Known rows, with every way that one mark hangs from another:
zuzo(fosi nafo): [ 0.35 -0.16  0.21 -0.51  0.30  0.23 -0.16  0.38 -0.20  0.37  0.08  0.30
 -0.46 -0.31 -0.18  0.11  0.33  0.12 -0.08 -0.09 -0.18  0.15]
pitenuf(dabev): [ 0.13 -0.31  0.12 -0.25  0.29 -0.11  0.05  0.16 -0.21 -0.25 -0.18  0.05
  0.15  0.00 -0.14  0.15  0.40 -0.19 -0.24  0.11  0.04 -0.01]
dabev(pitenuf(nubo) tosi): [ 0.46  0.43  0.48 -0.18 -0.08  0.07 -0.34  0.40  0.08 -0.29 -0.07 -0.34
  0.27  0.50 -0.12  0.42  0.03 -0.43 -0.17 -0.17  0.10 -0.08]
zuzo(pitenuf(dabev)): [ 0.02 -0.37  0.10 -0.40  0.19  0.07  0.14 -0.06 -0.05 -0.10 -0.03 -0.05
  0.33 -0.05 -0.16 -0.09  0.26 -0.02 -0.25  0.24  0.06 -0.02]
tosi(ruruka(nafo)): [ 0.16  0.09  0.32  0.07  0.36 -0.27 -0.14  0.24 -0.33 -0.16 -0.04  0.20
  0.00 -0.17 -0.13 -0.07  0.08 -0.02  0.09  0.07 -0.19  0.14]
zuzo(fosi pitenuf): [-0.05 -0.25  0.20 -0.56  0.29  0.27 -0.25  0.13 -0.18  0.41  0.13 -0.01
  0.10 -0.09 -0.48  0.03  0.57  0.15 -0.08  0.11 -0.20  0.05]
pitenuf(dabev nubo): [ 0.18 -0.07  0.20 -0.04  0.00 -0.25 -0.06  0.04  0.17 -0.31 -0.15 -0.14
  0.33  0.12 -0.05  0.28  0.26 -0.22 -0.22  0.00  0.21 -0.18]
dabev(tosi): [ 0.22 -0.37  0.26 -0.36  0.23  0.06 -0.41  0.45 -0.13 -0.22 -0.17 -0.09
  0.14  0.29 -0.43  0.03  0.41 -0.34 -0.06 -0.03 -0.01  0.13]
zuzo(nafo): [ 0.35 -0.23  0.19 -0.56  0.18  0.08  0.00  0.31 -0.20  0.02 -0.11  0.35
 -0.35 -0.26  0.00 -0.12  0.06  0.02 -0.13  0.04 -0.08  0.28]
tosi(dabev zuzo(nafo(ruruka(fosi)) pitenuf)): [-0.13 -0.06  0.21 -0.68  0.08  0.39  0.09  0.27  0.35  0.33  0.08  0.39
 -0.22 -0.38  0.29 -0.10 -0.39 -0.03  0.22  0.15  0.01  0.20]
pitenuf(dabev(tosi(zuzo)) nubo): [ 0.15  0.01  0.20  0.13 -0.04 -0.17 -0.10  0.26  0.24 -0.49 -0.11 -0.34
  0.27  0.21 -0.11  0.40  0.15 -0.48 -0.04 -0.14  0.24 -0.22]
dabev(pitenuf(nubo) tosi(zuzo(nafo))): [ 0.43  0.58  0.42 -0.14 -0.14  0.18 -0.02  0.50  0.07 -0.28  0.01 -0.18
 -0.15  0.15  0.05  0.42 -0.31 -0.41  0.00 -0.24  0.08  0.00]
ruruka(fosi): [-0.10 -0.25  0.26 -0.72  0.34 -0.25 -0.49  0.34  0.00  0.27 -0.15  0.32
  0.06  0.30 -0.44  0.24  0.12 -0.17 -0.23  0.10 -0.04  0.26]
ruruka(fosi nafo): [ 0.17  0.23  0.34 -0.56  0.20 -0.61 -0.42  0.28 -0.07  0.20 -0.06  0.25
 -0.04  0.33 -0.35  0.08 -0.26 -0.13 -0.23  0.09 -0.21  0.44]
pitenuf(dabev(tosi(ruruka)) nubo): [ 0.23 -0.02  0.28  0.38  0.09 -0.13 -0.14  0.15  0.44 -0.53 -0.02 -0.30
  0.49  0.14 -0.06  0.37  0.24 -0.43 -0.11 -0.15  0.37 -0.40]
dabev(pitenuf(nubo) tosi(zuzo(fosi nafo))): [ 0.43  0.66  0.43 -0.11 -0.06  0.25 -0.13  0.54  0.08 -0.03  0.13 -0.22
 -0.26  0.13 -0.03  0.55 -0.11 -0.36  0.01 -0.33  0.01 -0.10]
tosi(ruruka): [-0.06 -0.26  0.26 -0.07  0.47 -0.03 -0.21  0.29 -0.29 -0.10 -0.13  0.26
  0.07 -0.23 -0.17  0.10  0.37 -0.04  0.06  0.08 -0.06  0.00]
zuzo(fosi pitenuf(dabev)): [ 0.01 -0.24  0.13 -0.33  0.30  0.23  0.00  0.02 -0.01  0.23  0.17 -0.12
  0.21 -0.13 -0.33  0.14  0.55  0.07 -0.22  0.10 -0.06 -0.15]
tosi(dabev ruruka(nafo) zuzo(fosi pitenuf)): [-0.05  0.28  0.19  0.15  0.35  0.11 -0.20  0.26  0.01  0.23  0.22  0.00
  0.03 -0.57  0.27 -0.04 -0.16  0.08  0.39  0.04 -0.31 -0.19]
tosi(dabev(pitenuf(nubo)) ruruka): [ 0.28  0.33  0.36  0.16  0.23  0.12 -0.42  0.30  0.26 -0.06 -0.06 -0.06
  0.40 -0.16  0.58  0.28 -0.08 -0.14  0.04 -0.04  0.06 -0.38]
nafo(ruruka(fosi)): [-0.33 -0.11  0.47 -0.81  0.21  0.03 -0.17  0.26 -0.01  0.27 -0.06  0.52
 -0.05  0.34 -0.61  0.25  0.25 -0.16  0.02  0.13  0.05  0.47]

Rows:
[ 0.02  0.09  0.13 -0.21  0.04  0.21  0.27  0.13  0.07  0.15  0.23  0.02
 -0.25 -0.44 -0.02  0.22  0.03  0.03  0.03 -0.05  0.01 -0.10]
tosi(zuzo(fosi nafo pitenuf(dabev nubo)))
[ 0.36  0.49  0.52  0.19  0.10  0.10 -0.30  0.38  0.19 -0.34  0.03 -0.27
  0.32  0.28 -0.06  0.49  0.01 -0.41 -0.06 -0.21  0.16 -0.27]
dabev(pitenuf(nubo) tosi(ruruka))
[ 0.05 -0.06  0.36 -0.68  0.12  0.62  0.24  0.08  0.05  0.49  0.33  0.36
 -0.34 -0.35 -0.35 -0.08  0.28  0.22  0.06  0.06 -0.05  0.26]
zuzo(fosi nafo(ruruka) pitenuf)
[ 0.33 -0.10  0.25  0.13 -0.03 -0.14 -0.18  0.15  0.35 -0.49 -0.10 -0.37
  0.44  0.31 -0.12  0.31  0.25 -0.45 -0.21 -0.13  0.32 -0.25]
pitenuf(dabev(tosi) nubo)
[ 0.05  0.08  0.30  0.09  0.23 -0.01 -0.07  0.32 -0.10 -0.30  0.10 -0.12
  0.07 -0.11 -0.27 -0.06 -0.06 -0.25  0.26 -0.01 -0.12  0.08]
dabev(tosi(ruruka(nafo) zuzo(pitenuf)))
[ 0.09  0.22  0.20 -0.36  0.20  0.14 -0.23  0.50 -0.25  0.04 -0.20  0.04
 -0.07 -0.13  0.44  0.15 -0.10 -0.20  0.13  0.05 -0.21 -0.02]
tosi(dabev(pitenuf) zuzo)
[ 0.34  0.05  0.18 -0.23 -0.02  0.27  0.20 -0.06  0.43  0.22  0.31 -0.09
  0.03 -0.35  0.01  0.14  0.08  0.11 -0.24 -0.06  0.15 -0.23]
zuzo(fosi nafo pitenuf(dabev nubo))
[ 0.24  0.54  0.43 -0.12 -0.09  0.07 -0.21  0.50 -0.06 -0.29 -0.05 -0.30
  0.06  0.36 -0.11  0.46 -0.07 -0.48  0.05 -0.19  0.03 -0.05]
dabev(pitenuf(nubo) tosi(zuzo))
[ 0.21 -0.20  0.23 -0.35  0.18  0.13 -0.12  0.55 -0.15 -0.21 -0.09  0.07
 -0.29 -0.03 -0.21  0.05  0.06 -0.33  0.12 -0.10 -0.04  0.20]
dabev(tosi(zuzo(nafo)))
[ 0.14 -0.07  0.25 -0.10  0.23 -0.07  0.03 -0.01  0.35 -0.17  0.18 -0.16
  0.42  0.08 -0.23  0.05 -0.14 -0.24 -0.24  0.09  0.12 -0.10]
zuzo(pitenuf(dabev(tosi(ruruka(fosi nafo)))))
[-0.24 -0.15  0.30 -0.15  0.37  0.07 -0.25  0.39  0.20 -0.06  0.09  0.01
  0.15  0.05 -0.37  0.24 -0.04 -0.33  0.16 -0.02  0.05 -0.04]
dabev(tosi(ruruka(fosi) zuzo(pitenuf)))
[-0.09  0.11  0.19  0.14  0.15  0.14  0.45  0.05  0.18 -0.21  0.19  0.13
 -0.07 -0.68  0.23  0.08 -0.22 -0.03  0.17  0.02  0.16 -0.23]
tosi(ruruka zuzo(nafo pitenuf(dabev nubo)))
[ 0.32 -0.08  0.25 -0.52 -0.14  0.19  0.10 -0.02  0.23  0.06  0.06  0.05
  0.02 -0.28  0.09 -0.21 -0.16  0.12 -0.14  0.10  0.11  0.10]
zuzo(nafo pitenuf(nubo))
[-0.30  0.28  0.29 -0.16  0.33 -0.31 -0.02  0.19 -0.02  0.11  0.19  0.26
 -0.02 -0.26 -0.21  0.08 -0.39 -0.05  0.17  0.13 -0.19  0.15]
tosi(ruruka(fosi nafo) zuzo(pitenuf))
[ 0.08  0.34  0.20 -0.31  0.30  0.25 -0.34  0.57 -0.23  0.31 -0.05  0.03
 -0.17 -0.16  0.28  0.37  0.10 -0.14  0.16 -0.06 -0.30 -0.12]
tosi(dabev(pitenuf) zuzo(fosi))
[ 0.55  0.78  0.55  0.30 -0.02 -0.11 -0.25  0.33  0.13 -0.40  0.08 -0.32
  0.27  0.28 -0.03  0.36 -0.27 -0.41 -0.05 -0.21  0.06 -0.14]
dabev(pitenuf(nubo) tosi(ruruka(nafo)))
[ 0.31  0.00  0.27 -0.43 -0.03  0.32 -0.06  0.06  0.27  0.39  0.27 -0.01
 -0.06 -0.35 -0.12 -0.01  0.12  0.22 -0.13 -0.05  0.01 -0.05]
zuzo(fosi nafo pitenuf(nubo))
[-0.20 -0.07  0.16  0.14  0.55  0.20 -0.44  0.54 -0.06  0.22  0.01  0.16
 -0.07 -0.55  0.22  0.25  0.28 -0.05  0.42 -0.07 -0.22 -0.31]
tosi(dabev ruruka zuzo(fosi))
[-0.07 -0.08  0.39 -0.88  0.04  0.38  0.25  0.02  0.31  0.35  0.19  0.50
 -0.21 -0.16 -0.24 -0.12 -0.19  0.07 -0.09  0.19  0.13  0.42]
zuzo(nafo(ruruka(fosi)) pitenuf)
[ 0.10 -0.03  0.29 -0.44  0.13  0.60  0.51 -0.04  0.24  0.31  0.37  0.26
 -0.21 -0.37 -0.21  0.07  0.24  0.14 -0.09  0.05  0.09  0.07]
zuzo(fosi nafo(ruruka) pitenuf(dabev))
[ 0.23  0.58  0.43 -0.06 -0.01  0.16 -0.31  0.54 -0.05 -0.07  0.07 -0.32
 -0.01  0.36 -0.19  0.62  0.10 -0.41  0.05 -0.27 -0.03 -0.13]
dabev(pitenuf(nubo) tosi(zuzo(fosi)))
[ 0.35  0.45  0.24 -0.26 -0.05  0.19 -0.06  0.45  0.09  0.03 -0.09  0.06
 -0.22 -0.32  0.75  0.18 -0.46 -0.14  0.13 -0.08 -0.05 -0.09]
tosi(dabev(pitenuf(nubo)) zuzo(nafo))
[-0.35 -0.03  0.23  0.00  0.55  0.08 -0.17  0.48 -0.43  0.13  0.05  0.26
 -0.26 -0.42 -0.29  0.35  0.47 -0.02  0.36 -0.06 -0.24 -0.06]
tosi(ruruka zuzo(fosi))
[ 0.07 -0.07  0.18 -0.17  0.05  0.11 -0.08 -0.08  0.23  0.17  0.20 -0.27
  0.38 -0.02 -0.28  0.26  0.44  0.03 -0.20  0.02  0.09 -0.29]
zuzo(fosi pitenuf(dabev nubo))
[ 0.41  0.24  0.29 -0.29  0.03  0.05 -0.49  0.31  0.13  0.01 -0.19 -0.13
  0.29  0.10  0.43  0.18 -0.06 -0.16 -0.12  0.00 -0.01 -0.16]
tosi(dabev(pitenuf(nubo)))
[ 0.25 -0.16  0.20 -0.60  0.22  0.41  0.04  0.13 -0.02  0.47  0.23  0.16
 -0.25 -0.42 -0.18 -0.07  0.19  0.26 -0.14  0.04 -0.13  0.10]
zuzo(fosi nafo pitenuf)
[-0.01  0.10  0.19 -0.43  0.02  0.23  0.03  0.23 -0.08  0.29  0.18  0.09
 -0.31 -0.43 -0.10  0.11  0.03  0.11  0.15 -0.03 -0.10  0.04]
tosi(zuzo(fosi nafo pitenuf(nubo)))
[-0.23  0.04  0.18  0.17  0.28  0.25 -0.34  0.26  0.28  0.26  0.17 -0.08
  0.22 -0.58  0.30  0.19  0.10  0.03  0.40 -0.03 -0.05 -0.45]
tosi(dabev ruruka zuzo(fosi pitenuf(nubo)))
